(in the rows, 128 means zero)
Known rows, with every step that occurs:
lufal -> vuzub -> pesik: [160 129 152 144 174 140 105 147  99 147 135 155 110 121 144 118 138 131
  88 194 155 105]
lufal -> sozet -> didi -> vuzub -> pesik: [195 127 183 129 191 159 103 146 201 145 158 159 130 162 162 111 119 135
  87 206 143 134]
bebi -> kerus -> pesik -> lufal: [133 103 128 147 117 133 176 129 155 105 143 131 108 126 139  59 117 154
 131 134  93 148]
gavimu -> sozet -> didi -> vuzub: [162 118 144 115 153 170 138 146 140 135 167 142 122 163 171 112  72 143
 108 156 157 158]
vuzub -> lufal -> sozet: [193 174 129 139 108 162 142 141 139 159 125 152 128 122 160 102 153 135
 130 160 121 118]
lufal -> sozet: [156 134 142 118 132 166 136 139 150 159 137 142 122 107 148  94 158 136
 105 159 114 133]
didi -> vuzub: [155 127 149 141 137 160 139 140 129 126 150 143 111 129 148 111  99 125
 110 131 181 141]
bebi -> kerus: [150  91 117 135 112 167 123 135 127 126 138 111  94 136 143  84 120 140
 112 141 130 143]
sozet -> lufal -> vuzub -> pesik -> kerus -> bebi: [180 151 219 145 190  98  87 188  60 113 138 207 114 159 139 112 121 122
 100 165 182 108]
vuzub -> lufal -> sozet -> didi: [219 158 141 128 116 163 139 143 158 156 127 154 133 158 167  95 148 150
 129 188 114 131]
lufal -> sozet -> didi: [184 119 154 107 140 164 133 141 169 157 141 145 128 142 155  88 152 152
 104 188 108 147]
bebi -> kerus -> gavimu -> sozet -> didi: [149  66  99 110 127 174 104 135 133 123 180 122 105 175 163  40  98 164
 124 136 121 179]
pesik -> kerus -> gavimu -> sozet -> didi: [145 130 142 120 136 132 116 138 101 106 185 170 119 167 137  46 100 145
 137 121 135 164]
lufal -> vuzub -> pesik -> kerus: [158 161 180 159 164 114 105 145  74 125 147 173 102 130 124 106 133 119
  97 186 164 100]
pesik -> kerus -> gavimu: [137 138 149 146 118 125 118 134  90  98 169 172 105 133 113  46 128 128
 136  96 160 148]
didi -> sozet: [139 121 149 141 135 174 139 133 122 134 151 153 120 123 155 102  93 134
 110 124 108 149]
didi -> vuzub -> pesik -> lufal: [153 149 192 167 172 129 120 142 159 125 146 164 117 144 152 116  92 136
 108 143 131 105]
pesik -> kerus -> gavimu -> sozet: [119 146 131 131 127 133 118 136  83 111 183 169 111 131 130  53 105 131
 138  92 142 149]
lufal -> vuzub: [153 127 137 131 132 156 139 145  73 153 135 142 105 112 147 105 145 136
  99 174 165 127]
lufal -> vuzub -> pesik -> kerus -> bebi: [149 147 179 147 166 101  86 193  68 119 146 179 102 143 123 104 124 111
  97 176 181  97]
lufal -> sozet -> didi -> vuzub -> pesik -> kerus: [192 159 209 145 180 134 105 144 174 124 170 176 123 170 141 101 115 125
  95 197 152 128]
gavimu -> sozet -> didi: [156 111 132 107 147 160 134 143 135 141 148 139 126 153 162 100  98 153
 115 158 111 149]
bebi -> kerus -> gavimu -> sozet -> didi -> vuzub: [155  73 112 120 134 186 108 139 137 117 199 125 104 184 171  52  73 154
 117 133 167 188]
sozet -> didi: [175 104 147 120 138 151 131 140 141 129 134 142 119 155 146  94 120 149
 114 162 130 147]
vuzub -> pesik -> kerus -> bebi: [143 140 177 149 166  95  81 189 118  99 142 177 109 150 115  99 106 109
 113 137 151 103]
vuzub -> lufal: [185 160 122 152 106 149 138 141 112 133 120 149 117 134 151 108 122 134
 141 137 142 116]
gavimu -> sozet: [130 127 118 117 138 160 136 141 116 145 145 138 120 118 157 106 104 138
 117 131 118 133]
lufal -> sozet -> didi -> vuzub: [188 124 168 117 146 176 137 145 173 152 158 148 126 152 165 100 126 142
  98 185 154 156]

Rows:
[156 155 171 126 152 136 125 136  26 124 179 200 117 140 155  65 119 144
 123 119 172 154] => pesik -> kerus -> gavimu -> sozet -> lufal -> vuzub
[181 110 161 129 146 163 137 144 146 122 153 144 115 164 156 106  94 139
 109 160 175 157] => sozet -> didi -> vuzub
[177 131 189 137 160 176 144 133  64 148 149 184 125 133 181 114 105 148
  95 149 141 156] => didi -> sozet -> lufal -> vuzub
[140  76 102 135 110 166 105 131 121 113 164 124  93 141 139  41 125 146
 123 113 146 164] => bebi -> kerus -> gavimu
[181 134 204 149 202 160 111 134  92 142 149 196 129 144 177 126 100 142
  84 171 130 133] => didi -> sozet -> lufal -> vuzub -> pesik
[162 162 197 155 173 143 120 144 186 152 152 166 128 131 162 111 125 138
  97 168 108 105] => didi -> vuzub -> pesik -> lufal -> sozet
[170 171 202 140 196 121 109 142  59 131 153 199 121 146 157 120 106 135
 100 170 147 112] => gavimu -> sozet -> lufal -> vuzub -> pesik -> kerus
[159  92 127 116 145 177 112 134  56 139 176 152 106 149 182  60 117 163
 110 135 158 172] => bebi -> kerus -> gavimu -> sozet -> lufal -> vuzub
[157 156 184 146 165 132 115 141 181 157 133 164 130 122 154 100 151 146
 104 171  62  97] => vuzub -> pesik -> lufal -> sozet
[129 154 149 144 171 122  89 144  60 126 187 185 108 133 135  69 117 128
 110 153 163 121] => lufal -> vuzub -> pesik -> kerus -> gavimu -> sozet
[149 142 178 158 165 118 115 140 153 129 127 161 121 134 145 105 119 146
 116 146  83  96] => vuzub -> pesik -> lufal
[217 150 148 150 122 159 141 146 134 123 139 154 121 181 167 114  90 140
 134 161 183 140] => sozet -> didi -> vuzub -> lufal
[140 110 128 148 118 137 180 136 104 128 147 134 101 119 148  63 135 156
 114 175 123 142] => bebi -> kerus -> pesik -> lufal -> vuzub
[186 113 177 143 189 144 103 144 174 117 153 158 119 173 150 118  87 137
  98 180 164 135] => sozet -> didi -> vuzub -> pesik
[122 113 105 118 136 158 119 137 110 132 171 152 118 123 151  63 110 144
 130 101 135 155] => kerus -> gavimu -> sozet
[174 138 178 128 151 140 190 138 201 132 164 168 138 143 160  76 123 155
 117 178 116 161] => kerus -> pesik -> lufal -> sozet -> didi -> vuzub
[157 124 146 114 160 160 123 136  52 145 171 182 124 131 175  77 123 157
 115 128 164 161] => kerus -> gavimu -> sozet -> lufal -> vuzub
[156 151 184 140 192 114  86 132 104  97 176 209 127 156 142  73  92 138
 129 100 132 138] => vuzub -> pesik -> kerus -> gavimu -> sozet -> lufal
[178 139 179 121 132 149 148 141 172 160 134 154 133 149 163  80 152 166
 114 179  65 133] => pesik -> lufal -> sozet -> didi
[183 139 195 133 175 133 115 143 201 155 135 166 137 158 161  91 145 161
 103 200  55 111] => vuzub -> pesik -> lufal -> sozet -> didi
[185 145 194 130 140 159 152 144 178 155 154 154 130 159 174  92 127 157
 108 177 111 140] => pesik -> lufal -> sozet -> didi -> vuzub
[191 132 192 141 198 137 105 139  92 139 129 184 122 138 160 125 134 143
  92 181 157 118] => sozet -> lufal -> vuzub -> pesik
[140  83 100 134 125 149 162 129 152 103 147 125 104 120 131  67 116 138
 121 144 136 163] => bebi -> kerus -> pesik
[132 133 144 143 134 116 187 131 151 112 137 162 126 110 134  76 123 148
 135 126  97 138] => kerus -> pesik -> lufal
[166 153 187 142 188 129 106 148 140 108 176 171 120 180 148 114  60 126
 106 168 155 128] => gavimu -> sozet -> didi -> vuzub -> pesik -> kerus
